Each row comes from the steps of one path. Every step used is in the known rows, and no mark comes twice. Write the path behind each row, first mark first.
Known rows
depo/nute/mugo/kubo/sibim/rukif: [ 13   5   5  16  -6 -22 -43  -6  -2 -23  -5 -14  -4  12 -19  23  11  -5
  -3   3 -17 -10  -5  12   3  -9  -5 -24 -15  -6  20  -9 -12  -3  13   4
   4   8  -3   2 -11]
rukif/depo/nute: [  0 -42  -6  19  19  -7 -34  -6   8 -16  -9  -1 -18  -4   2   4  -1  19
   4  -8 -13 -11 -13   5  -6 -18   4 -28 -10  -8  12   1  13   0  20  -5
   8  -2   8 -10  -2]
turap/mizi/depo/kubo/mugo: [-10   4 -17  -2  40 -11 -41   0  -5 -21  -3 -14  -6   8   3   4  13 -10
  -9   7   0  24 -12  -2   1  -7 -19 -19 -11  -7   8  -5  15   5   7  -7
  13 -14  -9   7   7]
sibim/rukif/depo: [  8 -35   1  11  19 -20 -29  -4  19 -14 -17  -8 -15   5   5   5 -12   4
  15 -12   1   2   8 -10   9 -11   1 -18   2   6  18  -2  12 -13  32   2
   7  -3  10 -13   2]
depo/mizi/turap/kubo: [ -5  -7 -22   4  30 -17 -42   6   0  -9 -19 -21  -7  -3  15   6 -17 -13
 -23   8 -15  12  -4  10   5  -1  -7 -15 -15   4   7 -17  14  -3  23   9
   1 -23   2   8  20]
mugo/kubo: [ 17  -1  -3  10   4 -18 -40   5   9 -15 -12 -10  -4   9 -13  10  -8 -23
   5   3  -8   2  -9   5 -13  -6 -13 -21 -14  -2  14 -11  14   0  16  19
   9  -8 -15   0   4]
kubo/depo/nute/mugo: [  4   5   3  17  15 -20 -60  -3   0 -18  -8  -6 -13  -2 -12  20  21  -1
  -8  11  -4   1 -10  11   7  -7  -5 -35 -14  -4   5  -3   7 -10  28  -3
  -5  -7   0  -3  -2]
rukif/depo/mizi/turap/kubo/sibim: [-11 -28 -31   8  30 -17 -39  -1   4 -19 -18 -18 -16  -1  22  -1  -5   6
 -15  -5 -22  -3 -14   9  16  -9   3 -14 -10   0  13 -10  17   8  15  -4
  16 -14   1  -9  13]
rukif/depo/mizi/turap/kubo/mugo/nute: [-10 -32 -25  11  33 -11 -32   1  -1 -18 -24 -21 -20  -2  15  -7   2   7
 -25   0 -18 -13 -15   5  14 -17  -2 -12 -19  -7  14  -7  14   8  17  -3
   8  -2   2  -8  12]
mugo/kubo/sibim: [ 12   6  -9   9   1 -27 -46   3   8 -28 -11 -21  -3  16 -14  12  -1 -18
  10  -1 -15   4 -14   7  -2   2 -11 -24 -10  -6  21 -10   1   8   7  15
  24 -13 -15  -3   0]
sibim/rukif/depo/nute/mugo/kubo/turap: [ 14 -20   6  17   7 -14 -21  -2   7 -14  -2 -11  -8   7  -1  16   5   7
  -4  -7  -9 -18   8  -5  16 -12  -5 -19 -12   2  16  -6   8  -5  29 -10
   4  21   0  -5  -6]
sibim/kubo/turap/mizi/depo/rukif: [ 10  16 -13   5  42 -15 -32  24  12 -27  11 -22   0   3  21  -1   0 -10
 -22  17  -7  20   9  -5  -4  -2  -3 -25 -12   6   5  -6  23  -3  21   2
  19 -22  -5  14   6]
mugo/nute/depo/mizi/turap/kubo/sibim: [  0  -7 -20  10  15 -19 -46   9   1 -25 -18 -28 -15   6  -3   1  14  -6
 -23  15 -15   7 -18   8  16  -4  -4 -21 -28  -2  15 -11  -5   8  13   0
   5 -12   6   3  12]
depo/kubo/sibim/rukif: [  5 -23  -9   2  20 -20 -31  -6   8 -22 -10 -13   4  19   0  19  -6 -11
   9  -1   5  18   4  -6   1   7  -6 -21   6   0  22  -5  -2  -1  11  -2
  14  -5  -5   2   2]
depo/nute/mugo/kubo: [ 16   2  -1  16  -3 -13 -47  -2  -3 -16  -8  -8  -6   2 -18  21   8  -4
  -4   8 -16 -13 -12  16  -9 -13  -7 -26 -21  -9   9 -11   0  -1  13   7
  -3   6  -6   1  -7]
sibim/rukif/depo/nute/mugo/kubo/turap/mizi: [ 13 -11  13  13  13 -13 -26  -3   2 -16   4 -13  -6   5   3  15   7   2
 -13  -8  -7 -12  11  -5  15 -16  -9 -17 -13   0  20  -4  10   0  27 -10
   3  18  -4  -4   0]
sibim/kubo/mugo/nute/depo/mizi/turap: [  5  17 -28   6  34 -26 -35  18   0 -24 -18 -12 -18   0   2  -1  13  -9
 -37  26 -14   8   3   8   7 -13  -2 -22 -25  -1  16 -10  -5  -5   8   3
   5  -5  -1   4   0]
nute/depo/mizi/turap: [  5  15 -38   1  29 -19 -47  16   5  -6 -17 -15 -21 -10   6  18   4  -7
 -18  20 -16  21 -11  11  18  -2 -10 -25 -24  11   6 -21  19   1  16  -6
 -10 -14  13   8   9]
mugo/nute/depo/mizi/turap/kubo: [  3 -11 -16  10  15 -11 -42   9  -1 -18 -19 -22 -16   1  -2  -1   9  -9
 -27  18 -10   9 -14   8   9  -8  -6 -21 -31  -1  10 -11   4   3  20   3
  -5  -7   4   4  13]
sibim/kubo/turap: [ 18   3  -7   7  28 -18 -36  28   8 -19  -2 -11  -3   2  13  11  -4  -3
  -6  10  -7   7   9  -2 -10   3   3 -29 -12   4   6  -9  13  -9  26  14
  13 -17  -5   0   0]
turap/mizi: [  4   2   6   2  34 -20 -59   7   1 -18  -4 -15  -6   0   5   9  -6  -8
   0  -3  -1  21  -3   1 -11  -7 -14 -23  -9  -2  18  -6  18   3  22  16
   2 -27  -1  -3  17]
rukif/depo/mizi/turap: [ -5 -23 -33   6  37 -16 -35   5   7  -8 -19 -10 -19  -8  20  -2 -10  10
  -8   0 -17  -2 -13   6  14 -11   3 -15 -17   2  13 -10  25   5  19  -6
   1  -7   7  -6  11]
rukif/depo: [  4 -37 -14  10  25 -12 -43   3  13 -16 -18  -5 -19  -2   9   1  -7  14
  16  -9  -9  -4 -14   2  -3 -12   2 -23  -4  -2  10  -5  24   2  19   5
  11 -10   5 -18   2]
mizi/turap/kubo/mugo: [  0  -3 -26  -4  29 -21 -46   9  -3 -18 -28 -13  -3  -2   2  -1   2  -4
 -11   2 -13   9   0  17   4  -9 -10 -20 -11  -1  10  -8   7  -5  20   4
  17 -10   2  -3   9]
kubo/mugo/nute/depo: [  7  -1 -12  10  25 -19 -48  16  -4 -25 -24 -29 -23   5 -19  10  26   4
  -6  10 -11  -3 -18   4   9 -10 -11 -24 -21 -13  12  -8  -4  -1  17  10
   5  -4  14  -4  -2]
turap/kubo: [  5 -29   2  10  12  -9 -54   1   5 -20 -18 -16  -5   5   2   8  -8 -13
   0  -4  -6  11  -5   5 -17   0  -6 -22   3  -1   2  -8  11  -7  26  22
  18 -24  -3  -6  10]

Write each row's path
[  4 -37  -5   9  24 -13 -23  -5   9 -16 -15  -7 -13  10   5  10  -3   1
   4  -7   4   1   9 -12  11 -10  -7 -16   7   2  20  -2  11  -9  21 -10
   9  12   4 -10   0]
sibim/rukif/depo/kubo/mugo
[ 20  25  -8   6   1 -27 -66   6   1 -17 -13 -13 -10   3 -16  21  14 -14
   1  12  -5  -5 -16  15   5  -7 -13 -22 -18   0   3 -17  18   2  11  11
   2   4 -16  -7  -2]
nute/mugo/kubo/depo
[ 13 -22 -12  10  11  -7 -38   8   5 -18 -16 -10 -13   7 -11   6  13  -5
  -6  14   2   8 -17   1  -4  -7  -7 -24 -23  -4  11  -7   5   7  10  -2
  -5   5   0   0   2]
mugo/nute/depo/kubo
[ 15  14  -1   5  38 -18 -40  24   4 -22   7 -13   0   1  19   9  -2  -8
 -16   9  -6  15  13  -1 -11   0  -3 -28 -15   5  10  -7  15  -2  23  12
  11 -22 -10   3   7]
sibim/kubo/turap/mizi
[  5 -39   9  19  15 -15 -23 -11  15 -14 -10  -4 -14   4   3   8  -8   8
   6 -10  -4  -5   9  -6   7 -14   1 -22   1   3  21   3   5 -14  33  -5
   4   1  12  -8  -1]
sibim/rukif/depo/nute
[ 12 -20 -11   3  27  -1 -27  17  -3 -11  -3 -16   6   7   7  22  -3  -5
   0   3   2   8  -4  -7  -8   8 -10 -24 -11   0   4 -10  22   5  21  -3
   6  -1  -6   5   5]
depo/kubo/turap
[  6 -28 -11  16  16 -10 -46  -5   3 -17 -11  -4 -19  -4   1   9   8  22
   4  -4 -14 -19 -16  11   0 -20   5 -25 -11  -7   7  -6  14   2  15  -3
   5   3   4 -14  -9]
rukif/depo/nute/mugo
[ -9 -11 -33   1  18  -9 -30   0   8 -24 -12 -13  -6  16  -5   2   9  -3
  16  11  -8  20 -23   0   6   5  -4 -24  -6  -4   3  -8   9   2   2 -10
  28 -15  -4   8  -5]
mizi/depo/kubo/sibim
[  8 -12   3  17  -2 -22 -25 -10  12 -28  -4 -15  -4  17 -10   9   3 -10
   2  -5 -14  -7  -3   2   6  -8  -7 -21  -6  -4  29  -2  -7   2  12   1
  23   4 -11  -2  -2]
mugo/kubo/sibim/rukif/depo/nute
[ 10  15   1  11  11  -6 -25  11  -3 -18  11 -19   3   9  -5   9  14 -14
 -16   5 -16  -2  -9   1  -1  -5 -21 -23 -27  -5  10  -6  14  11  20  -2
  13  -3 -16  13   6]
mugo/kubo/turap/mizi/depo/nute
[ 11  17 -28   2   6 -32 -46   3   3 -20 -15 -22  -8   8  -3  16   7  -5
  -6   6 -20 -10 -10  14  27  -7  -5 -10 -18   2  18 -20   9  10   3  -2
  10  11 -10  -5  -3]
nute/mugo/kubo/sibim/rukif/depo/mizi/turap
[ -7   0 -14  -2  32  -9 -42   0   1 -18   2  -7  -4   8   5   1   5 -12
  -4   7   0  29 -11  -3  -4  -6 -17 -21  -8  -2   8  -6  22   6   9  -4
  12 -18 -11   9  12]
turap/mizi/depo/kubo
[  5  15  -3   9  33 -10 -31  19   1 -23  11  -9  -1   2  14   4   8  -4
 -25  15 -13  11   8  -2  -5  -4  -2 -31 -19   0   6  -3   9  -6  21  -1
  16 -16  -8  11   0]
sibim/kubo/turap/mizi/depo/nute
[ -5 -41   8  16   7 -14 -37 -15   7 -32 -11 -20  -6  15   4   8   1  -2
  -4 -12 -12   2   0  -1   4  -3   2 -24  11  -3  16   1  -9  -6  23   3
  30 -14  -3  -8   3]
turap/kubo/sibim/rukif/depo/nute
[ 10  -2 -30   1  25  -7 -47  11  -3 -16 -15  -9 -16   1  -5  28  21  -9
 -11  13  -2  19 -13   3   5  -3 -17 -27  -8  -1   1 -13  13   0   6  -9
   2   3   3   2  -4]
nute/depo/kubo/mugo
[  2 -19  -3  12  15  -9 -54   6  -7 -29 -22 -28 -16   8 -10   8  19  -8
 -18   4  -9   1 -15   5  -1  -9 -12 -22  -9 -10   2  -7  -5  -2  19  14
  18 -10   1  -7   6]
turap/kubo/mugo/nute/depo
[ 10   7   5   2  41 -14 -46  26  -5 -16   3 -30   2   1   9  17   4   2
  -2  -5  -7   8  -1  -6   0   3 -14 -25 -16   1  10  -8  23   7  34   9
   6 -20   3   2  15]
kubo/turap/mizi
[  1 -26   5  12  17 -12 -49   3  -7 -30 -24 -31 -10  10  -9   2   9  -7
 -12  -1  -9  -6 -10   4  -9  -8 -11 -20  -5 -14   5  -4  -6  -5  23  22
  19 -16  -2  -8   7]
turap/kubo/mugo/nute
[  0  -7 -11  11  12 -21 -36   4   4 -24 -18 -29 -14   9  -2   1  12  -9
 -24  13 -10  10  -7   3  23  -5  -5 -18 -23   3  21  -9  -9   2  18  -2
   2  -5   7   4  12]
mugo/nute/depo/mizi/turap/kubo/sibim/rukif
[ 19  19  -8   4  -3 -34 -56   4   5 -24 -14 -24  -5  16 -17  23   8 -11
  14   3 -11  -5  -9  11  12  -1  -8 -17 -10   0  15 -19   1   2   8  14
  13   2 -12  -6  -7]
nute/mugo/kubo/sibim/rukif
[ -5  23  -1   8  13 -22 -40 -10  -2 -28   8 -18  -3  14  -8   7  20 -11
  -8   5 -14  12  -6   5  12 -11 -14 -20 -16  -5  18  -6  -1   5   7  -6
  16  -8  -9  10   2]
turap/mizi/depo/nute/mugo/kubo/sibim/rukif
[ 17  15   5   5  17 -14 -37  20  -2 -17   6 -24   5   7  -1  16   2 -17
 -10   0  -8  -1  -4   2  -6  -2 -23 -20 -23  -1  13 -10  22  13  21  12
  12  -6 -18   4  13]
mugo/kubo/turap/mizi
[  2   9 -18  12   1  -4 -32   6  -1 -18  -3 -14  -7   6 -14   8  25   7
   0  15 -23 -11 -23   9  10  -6  -7 -26 -29  -6  -5 -12  10  -1  15  -8
  15   3  -2  12 -13]
mizi/depo/nute/mugo/kubo/turap
[ -5 -26 -12   9  29 -19 -25  -4   6 -14 -20 -18 -16   4  14   5  -7  -2
 -18  -4  -8  -1  10  -6  23 -11  -5 -10   0   6  19  -6   8 -11  28  -5
   8   0   9  -7   9]
sibim/rukif/depo/mizi/turap/kubo/mugo
[  1 -43 -19   9  29  -4 -28   0   0 -22 -18 -11 -15   6   4   2   7  12
  -2  -2  -3 -11 -16  -4  -1 -16  -3 -16  -8 -14  13  -1  12   9   7  -8
  13  14  -4 -12  -1]
rukif/depo/kubo/mugo/nute
[ -5 -19 -30   2  17  -3 -29   2   9 -15 -13  -4  -6   9  -4   1   2  -6
  12  13  -3  18 -20  -2  -1   1  -6 -21  -8  -1  -3  -9  18  -3  10  -9
  16  -9  -6   9  -3]
mizi/depo/kubo
[ 22  24 -11   8   8 -26 -61   4   9 -21 -11 -20  -8   4 -12  17  11 -18
  -5  14  -5  -1 -14  12   4 -11 -11 -19 -13   1   1 -17  25   3  14   7
   1   2 -11   0  -2]
nute/mugo/kubo/depo/rukif
[ 16 -14  -9  13  16 -15 -40  12  16 -25 -15 -26 -16   4  -9   1   9  -5
  -7  15  -2   9 -15  -2   1 -12  -3 -25 -20  -2  12  -5  10   4  21   4
  -5 -11  16   6   4]
mugo/nute/depo/rukif
[  9 -10  -6  -1  36  -3 -32  15  -6 -14   7 -18   9   7  13  23  -1  -8
 -11   1   5  15   0  -8  -8   6 -18 -21 -10   0   7  -8  24  11  18  -3
   2  -4 -11   8  14]
depo/kubo/turap/mizi
[ -7 -32 -28   8  31 -11 -37   0   5 -11 -19 -14 -17  -5  22  -3 -11   3
 -17  -3 -17  -2 -11   7  10 -12   0 -14 -11   2   7 -10  26   4  18  -2
   8 -10   0  -7  13]
rukif/depo/mizi/turap/kubo
[ -1 -14 -21   3  13 -25 -39  -7   1 -24 -19 -10  -1   3   5   0   5   9
  -8  -3 -17  -1   3  17  19 -11   1 -19  -8   2  20  -5   0  -1  14 -13
  24   4   0  -6   0]
mizi/turap/kubo/sibim/rukif/depo/nute/mugo
[ -6 -32  -6  12  25 -20 -19  -7   5 -17 -21 -22 -16   7   9  -3  -5  -2
 -21  -3  -9  -6   8  -7  24 -15  -4  -8  -8   1  20  -3   3  -7  30  -3
   6   4   5  -7  10]
sibim/rukif/depo/mizi/turap/kubo/mugo/nute
[  7   9  -1  17  10 -19 -44   0   5 -14  -7 -16 -11   5  -7  16   1 -32
 -22  13  -6   3 -11   2   3  -4 -17 -24 -18   2  12  -9  16   1  21  11
  -2 -10 -19   4  13]
mugo/kubo/depo/mizi
[ 11  19  -3   6  14 -11 -32  16  -1 -17   5 -23   2  10  -4   9   9 -14
  -8   4 -12   3 -10  -1   1  -2 -22 -21 -25  -2   7 -10  21  11  18   5
  18  -7 -18   8   9]
mugo/kubo/turap/mizi/depo
